Each row comes from the steps of one walk. Every step used is in the known rows, and no mark comes twice. Write the walk behind each row, first mark first.
In the rows, 128 means zero.
Known rows:
vavus/renuz/muza/piti/keto: [142 100 117  94 196 154 141 121 103  94 177 125 166 144 146 110 137 171
  92  92 145 125 146 117 117 114 135  76 135 128  80 131 111  94 153 114
  90 122 101 150 119]
vavus/renuz/keto/piti: [164 168 160 161 108 116 141 103 107 135 117 132 139 137 147 108 139  80
 158 164 120  90 144 123 142 139 122  84  76 159 162 117 131 136 154 141
  76  83 152  91  87]
gimo/muza/piti: [113 101 153 122 180  95 116 163  97 101  79 156 145 145 148 134  97 156
 111 105 140 127 106 103  40 160 119 144 141 134 119 149 104 110 165 135
  90 151  91  78 153]
beda/gimo/vavus/piti/muza/renuz/keto: [107 144 128 209  88 133 118  46 107 164 110  88 119 126 109 109 104  83
 194 117  54 101 169  57 214 167 120 188 124 110 181  85 188 136 111  99
 182 109 133  90 101]
muza/renuz: [118 126 193  99 190 116 107 140  91 137 133 152 140 123 117 121 104 127
 148 120 151 120 133 109  96 139 143 140  95 125 158 129 103 134 125 122
  94 135  96  62 181]
renuz/vavus/piti: [158 143 154 148 162 153 113 110 138 142  96  91 141 101 134 105 116 126
 165 132  99 109 160 131 114 107 157 148 105 149 193 142 106 118 125 115
 138 107 117  54  94]
muza/lufol: [121 112 195  84 158 109 110 160  94 136 122 159 126 113 138 155 117 129
 116 135 179 138  99 114 108 149 135 146 113 114 100 151  78 138 118  95
 104 122  93 110 140]
piti/renuz/muza: [123 138 115 139 173 153 111 122 121 109 111  87 180  96 180 120  97 165
 143 131 132 108 149 155  55 141 183 109 126 111  90 124 101 102 131 127
 115 143 114 112 112]
renuz/vavus/lufol/keto/piti: [154 136 129 150 160 137 148 139 178 132 167 130 124 109 111  92 161 105
 168 160  80 125 137 182 159 106 124 153  88 158 138 122 124 123 134 107
 108 113 155  52 118]
keto/renuz/vavus/gimo/muza/piti: [113  93 109 132 112  90 149 105 131 119 133 128 100 146 121 120 126 150
 110  92  84 128  86 174  94  80  84 127 211 150 155 123 153 156 118 148
 147 140 141 119 131]
vavus/piti/keto: [167 156 145 153 143 144 135 130 144 123  70 128 149 136 130 136 149 142
 124  89 167 143 132  78 131 115 151 143  54 156 167 143 116  84 139 123
 118 126  94 118 123]
muza/lufol/keto/renuz/vavus/gimo/beda: [110  76 143 117  57 105 144 112 164 180 179 134  59 130 114 110 160  78
  96 126  73 142 105 203 192  60  84 146 170 136 152 131 135 205  91 111
 181 103 154 146  95]
piti/keto/renuz/muza/lufol: [151  96 140  85 116 143 128 122 121 113 199 144 141 123 126 160 164 152
  74  79 157 160 135 159 174  88 152  89 139 152  32 154 103 129  94 123
 103 112 112 194 115]
piti/vavus/gimo: [121 131 119 143 121 130 125 140 171 138 114 116 132 133 123 124 124 137
 131 138 182 146  60 116 111  99  95 136 113 119 141 103 155 113 120 170
 129 150  93 147 157]
beda/gimo/muza: [116 127 112 166 143 100 115 181 138 143 118 121 128 153 145 117  95 157
 125 147 168 141  63  91  58 227 145 121 148 137 141 145 161 122 138 139
 163 165 113 121 163]
piti/muza/lufol/beda/gimo/vavus: [ 65 100  94 113  81 133 120 122 128 142  83 107  95 123 147 166 101 114
 125 155 128 120 114  63 201 169 131 173 172  90  91 121 149 154  94  96
 200 144 137 239 126]
vavus/piti/keto/renuz/muza/lufol/beda: [157 134 102  72  66 184 129 102 143 101 150 152 118 110 115 172 184 133
  55  51 112 141 202 116 201  58 174  86 132 172  88 165 101 124 102 145
 136  90 140 206 100]
keto/piti: [152 156 171 142 137 127 125 136 115 120  54 149 160 145 150 126 129 104
 127 153 151 120 135 113 102 154 124 151  54 145 130 151 103 105 153 136
  58 121 115  86 141]
vavus/lufol: [141 129 142  98 192 111 134 161 136 134 125 156 147 126 123 119 157 167
 125 138 151 136 105 125  75 128 132 123  93 116 160  98 106 132 126  94
 121 148 101  78 147]
gimo/keto/renuz/vavus: [134 132 132 132 101 115 136  91 106 156 137 101 125 152 126 123 125 121
 146 135 105 116 117 189 148 105 114 130 140 140 173 120 138 158 112 148
 129 104 175 117 103]
vavus/gimo/muza: [114 120 110 153 121  92 128 169 145 139  87 120 121 158 124 122 128 148
 100 115 151 130  51  94  72 133 122 135 137 148 175 108 145 145 129 154
 146 153 111 119 172]
piti/muza/renuz/vavus/gimo/keto: [ 91 110 116 151  90 121 116  55  97 145 147  63  94 135  85 109  95 103
 172 111  79 125 100 124 202  58 111 212 150  99 165  72 162 174  76 131
 158 125 149 116 153]
gimo/vavus: [105 122 153 136 159 116 129 139 127 162  51 113 154 152 147 125 125 128
 131 157 140  95 110 100 118 155 117 153  99 112 181 104 117 132 143 109
 118 120 113 116 129]
keto/piti/muza/lufol/beda/gimo/vavus: [ 80 120  99 135  44 133 131  96 118 125  52 120  99 133 138 165 112  82
 114 164 112 115 137  63 228 175 116 199 132 110  78 133 151 137 104 115
 155 124 152 233 118]
beda/lufol: [138 150 146 116 142 109 109 182 111 139 108 123 121 136 107 126 100 153
 134 175 181 137 129 103  60 167 138 140 143  85 171 127 108 129 150  84
 124 142 114 105 160]
keto/piti/vavus/lufol: [145 142 130 139 137 133 135 124 160 108 116 160 150 130 115 128 155 134
 122 145 148 151 117 140 125 114 111 141  58 140 121 110 136  84 128 159
  75 136 100 103 134]
lufol/keto: [144 147 157 138 166 118 132 183 145 142 131 148 148 128 142 115 126 109
 147 126 162 133 108 114  95 151 127 128  90 143 124 143 111 116 163 112
 117 141 121  79 155]
lufol/beda/gimo/keto/renuz/muza/piti: [109 131  46  76 112 156 134 106  95 115 141 146 134 146 115 133 132 140
  81 121  97 114 166 127 128 159  96 107 191  95 105 149 155 143 145 159
 152 135 189 171 141]
beda/lufol/vavus/gimo/muza: [116 127  77 153  82  97 116 218 158 152 113 126  60 149  60 119 124 127
 113 150 133 145  82 129  74 123 103 122 209 102 207 116 152 160 157 144
 182 172 141 147 214]
gimo/keto/renuz/muza/lufol: [125 112 137  73  80 127 123 108  57 145 180 143 138 144 110 147 144 118
  60  97 126 130 141 161 158 113 121 123 146 115  87 142 104 166 107 137
  92  90 143 144 121]
muza/piti: [127 120 173  99 208 112 118 150  96 110  76 158 161 127 150 131 107 146
 134 130 156 118 128 109  54 145  96 149 111 101 113 152  85 107 166 103
  87 152  95  76 147]
vavus/piti/keto/renuz/muza: [192 153 101 136 101 166 145  97 140 113 140 123 169 138 129 131 179 152
  77  52 118 143 179 123 147  82 155  90 104 171 123 141 127  94 132 139
 106 102 115 146 111]
piti/keto/renuz/muza: [169 123 112 122 129 152 135 127 149 111 168 122 168 142 141 135 169 163
  97  94 147 146 140 148 138  94 153  74 122 160  77 136 128 109 123 140
  97 125 120 175 120]
beda/lufol/keto/piti/renuz/vavus/gimo: [121 175  92 196  62 114 159 115 162 128 117  73  68  98 100  98  97 105
 181 168 101 134 126 185 135 119 110 178 158  97 152 112 160 124 129 120
 168 134 185 124 128]
muza/piti/keto: [132 112 156 108 202 120 127 141 125  92  87 149 150 129 146 148 124 163
 134 116 184 144 112 103 103 125 105 145  97 121  94 147 103  81 156 113
  89 158  87 129 133]
keto/renuz/vavus/lufol/beda/gimo: [136 133  59  88 135 136 150 129 191 145 186 131  87 107 114 123 157 171
 147 157  92 129 124 180 135 120 141  74 190 136 169 110 167 168  87 123
 223 151 178 161 120]
gimo/vavus/piti/keto/renuz/muza: [155 136  96 155  85 163 157  72 140 139 100 105 164 162 127 124 187 142
  72  64  82 114 178 110 186  91 132 110 107 163 162 113 148 102 132 127
 119  87 125 166  96]
gimo/beda/lufol/muza/piti/keto: [129  81 121 107 173 148 117 143 122  97  71 122  98 167 120 140 113 142
  83 149 124 146 175  89  89 125 108 172 170  76 198 175 117 113 153 102
 174 150  88 172  84]
keto/renuz/muza: [159 129 125 103 138 142 124 132 117 127 163 133 176 138 146 119 153 150
  92 111 121 123 153 150  90 117 146  74 146 145  99 134 111 138 131 134
  90 116 124 120 137]

Which walk is each row?
[108  89 144 173  71 140 114  35 137 131  92  78  95 141 113  86 114  67
 144 162  31 114 155 134 204  54 114 221 108 134 168  96 145 165  89 134
 118 112 125 117 113]  keto/piti/muza/renuz/vavus/gimo/beda
[112  99 121  40 155 179  84 161 137 120 145 132 129  82 136 154 132 131
  99 142 132 105 177 115 134 116 179 106 146 124  65 157  70 154 117 121
 124 107 127 151 114]  renuz/muza/lufol/beda
[116 122  66  94 184 151 121 150 206 148 161 103  92  87 121 109 138 172
 177 194 107 117 117 149 129 149 157 107 169 109 173 109 150 157  96 108
 219 154 162 131 113]  renuz/vavus/lufol/beda/gimo
[127 157 138 168  79 137 122  99 121 120  72 128 150 163 118 134 117  90
 120 153 164 131 111 127 163 142  99 174  53 136 133 133 143  85 144 206
  58 111 128 125 125]  gimo/keto/piti/vavus
[113 151 110 143 134 108 128 144 100 167 111 110 129 160 123 119 102 132
 126 161 174 131  74  97 112 208 109 154 116  91 166 128 162 135 137 134
 159 150 140 120 156]  beda/gimo/keto
[117 123 177 149 147 106  91 135 124 140 151 126 122 114 112 122 108 108
 182 131 106 106 128 119 121 159 164 119 131 168 156 114 133 153 131 153
 120 114 127  27 128]  gimo/muza/renuz/keto
[136 109 130 107 211 129 122 144 162 140 152 105 129  99 120 102 144 170
 173 169 111 122 112 172 108 105 147 128 128 125 165  97 108 144 105  89
 150 134 122  63 104]  renuz/vavus/lufol
[152 138 116 137 111 105 167 148 181 123 220 186 140 143 103 123 178 146
 124  88 140 179  97 179 128  93  97  83 114 156 110 105 161 104 125 153
 128 150 123 124 151]  piti/vavus/lufol/keto/renuz
[133 131 148 140 136 122 136 134 128 127 166 130 148 158 148 114 111 141
 122 125 188 136  93 113  97 121 130  69 108 140 150 113 145 101 131 169
 106 130  97 145 128]  piti/vavus/renuz
[143  94 123  90 182 112 160  95 148  95 171 149 118 118 111 133 168 187
 140  94 108 156 118 200 150  56 101 113 151 137 117 109 128 116 106  94
 131 147 126 133 104]  muza/piti/keto/renuz/vavus/lufol
[ 93  79 140  85 135 135 130 114  76 165 169 116 136 146 136 116 134 125
  69 116 107  91 138 121 160 125 138  94 155 116 125 105 104 160 112 102
 117  69 115 151 107]  gimo/vavus/renuz/muza/lufol
[ 82 124 107 161 128  78 148 126 101  90  52 126 116 128 155 140  84 170
 113  85 133 128  72 130  31 136 107 159 166 108 133 108 138 111 140 145
 142 178 112 126 155]  vavus/gimo/muza/piti/renuz
[161 168 125 186  68 114 135 149 114 110 107 124 126 148 106 119 109  89
 146 153 128 163 157  85 139 148 117 191 117 115  88 140 136  95 163  93
  98 140 143 125 165]  beda/lufol/keto/piti/muza
[128 173 156 171 118 113 147 106 102  94  25 123 155 119 177 139 101 121
 148 139 149 115 135 146  76 160 138 151  62 128 116 140 106  84 143 144
  78 137 127 114 120]  keto/piti/renuz
[134 113 130 135 175 152 132 100 116  96 182 131 138 128 157 130 114 111
 159 114 114 113 145 118 106 107  96  69 160 124 144 148 149 105 143 173
 150 114 109 141  43]  lufol/muza/piti/vavus/renuz/keto
[154 136 114 149 115 169 125  99 130 108 175 117 172 149 140  93 133 115
  97 134 134 124 155 136 135 119 139  74  94 159  91 132 139  86 144 193
  54  91 113 138 112]  keto/piti/vavus/renuz/muza
[125 118 189 103 148 109 125 187 119 143 161 167 122 110 132 144 124  99
 124 118 171 148 105 127 129 153 127 143 106 131  76 164  90 132 137  93
 119 125 112 100 150]  muza/lufol/keto
[137 157 101 185  67 119 187  85 139 159  84 128 125 178 121 133 161 136
  92  81 135 142 114  88 183 160  97 132 114 148 195 121 196 103 116 123
 174 126 133 191 123]  beda/gimo/vavus/piti/keto/renuz
[155 132 110  96 134 125 136 157 101 116 200 162 137 125  91 108 130 139
  94 103 100 149 191 152  80 126  99 111 204  92  78 152 119 119 178  89
 109 131 147 103 166]  beda/lufol/keto/renuz/muza/piti
[105 140 112  90  94 179 110 108 114  79  86 122 131  65 164 167 113 113
 110 140 109 100 200 149 142 132 185 128 117 127  36 159  77 116 117 153
  98 111 150 171  93]  keto/piti/renuz/muza/lufol/beda
[104 141 168 180  63  88 148 140 111  94 107 156 106 114 152 158  92  86
 116  93 133 149 111 157 124 178 146 162 102 166  57 166 115  94 137 156
 104 139 137 117 130]  gimo/muza/lufol/keto/piti/renuz
[151 124 149 127 140 121 130 113 138 143 143 113 133 125 148 121 133 140
 155 138 115 118 123 186 110  97 131 101 148 153 145 135 121 148 112 120
 123 118 141 113 104]  keto/renuz/vavus
[ 73  93  79  70 133 172 102 144 144 162 136 101 109 101 130 137 124 130
  99 168 119  90 151  97 179 189 146 126 182  90  94 139 131 165 108 112
 182 112 154 197 114]  renuz/muza/lufol/beda/gimo/vavus
[ 97 125 130  72 137 135 111 173 133 139 129 155  95  95 128 160 108 130
 116 160 178 130 108  96 127 189 138 123 151 104 100 165 119 151 107 113
 177 148 136 178 149]  muza/lufol/beda/gimo
[129 137 193 126 172 124  94 126 118 144 154 138 136  94 118 121 114 102
 205 145 121 100 150 119 133 144 141 120 101 132 153 113 114 151 126 123
 104 109 126  36 122]  muza/renuz/keto
[111 138  58 106 157 148 122 159 213 125 154 147 112 109 108 130 142 171
 146 167 167 149  92 113 118 159 137 100 138 111 136 110 172 113 115 158
 198 174 127 175 145]  piti/vavus/lufol/beda/gimo
[119  99 164 124 120 123 101 160 112 116 127 143 117 104 133 165 112  95
 150 123 143 154 122 135 151  99 124 144 142 109  54 154  90 137 125 100
 131 161 105 171 158]  piti/muza/lufol/vavus
[166 168 106 194  43 120 125 123 112 124 141 114  89 136  97 116 123  60
 190 181  83 125 178 134 172 115 113  99 154 117 142 110 148 136 167 124
 120 119 178 160 118]  beda/lufol/vavus/renuz/keto/piti/muza
[140  98 120  97 217 160 108 135 136  88 129 122 176 111 147 126 135 172
 118 110 153 131 152 115 112 117 130 127 121 119  51 151  97  85 154 110
  79 140  91 126 123]  renuz/muza/piti/keto
[149 193 152 196 110 126 127  88 125 126  55  99 147  76 166 132 115 123
 202 120 108 101 165 130  97 148 156 130  85 129 169 113 117 102 141 126
 148 118 137  65  55]  vavus/piti/renuz/keto
[144 145 147 159 122 126 126 112 152 136 179 114 138 124 145 110 124 118
 177 156 155 114 104 136 138 127 132  51 114 143 139  99 153 124 134 171
 117 105 123 122  72]  piti/vavus/renuz/keto
[120  92 144 121 183 128 109  90 121 118 196 100 123  97 104 106 115 152
 197 123  74 141 145 148 158  70 161 165 138 119 133  76 127 146  73  80
 144 139 109  72 140]  piti/muza/renuz/vavus/lufol
[116 156 182 155  88 105 150 126  99 103 107 159 120  95 155 155 104  80
 134 110 145 142 129 161 136 160 131 169  74 132  54 166 100  95 133 121
  95 129 134 117 126]  muza/lufol/keto/piti/renuz
[107 113 176 134 161 103 101 154 106 126 137 145 128 146 110 125  93 131
 128 101 133 129 114 103  83 154 166 133 120 161 158 127 120 135 131 154
 103 140  97  55 189]  gimo/muza/renuz
[ 99 119  63  46  31 145 137 109 105 143 154 142  95 140  85 152 175 113
  36  90 105 116 134 138 195  62 112 115 178 117 122 119 125 201  91 165
 149  95 185 211 137]  vavus/gimo/keto/renuz/muza/lufol/beda
[141 137 134 130 156 118 140 175 115 148 147 153 124 148 134 112 132 105
 138 133 145 116 112 144  93 109 121  50 126 132 181 128 113 141 162 137
 126 142 125 140 174]  lufol/vavus/renuz
[116 137  85 152 114  82 194 146 149 182 174 166 116 170 105 102 179 138
 107 110 104 145  80 143 151 170  76 113 149 116 175  86 195 146 129  95
 193 149 155 137 166]  beda/gimo/vavus/lufol/keto/renuz
[122 149 111 141  48 144 106 101 140 107 104 120  90  82 142 164 119  70
 173 185 115 123 150  85 223 169 136 155 135 124  36 150 146 142 105 121
 151 122 172 189  72]  renuz/keto/piti/muza/lufol/beda/gimo
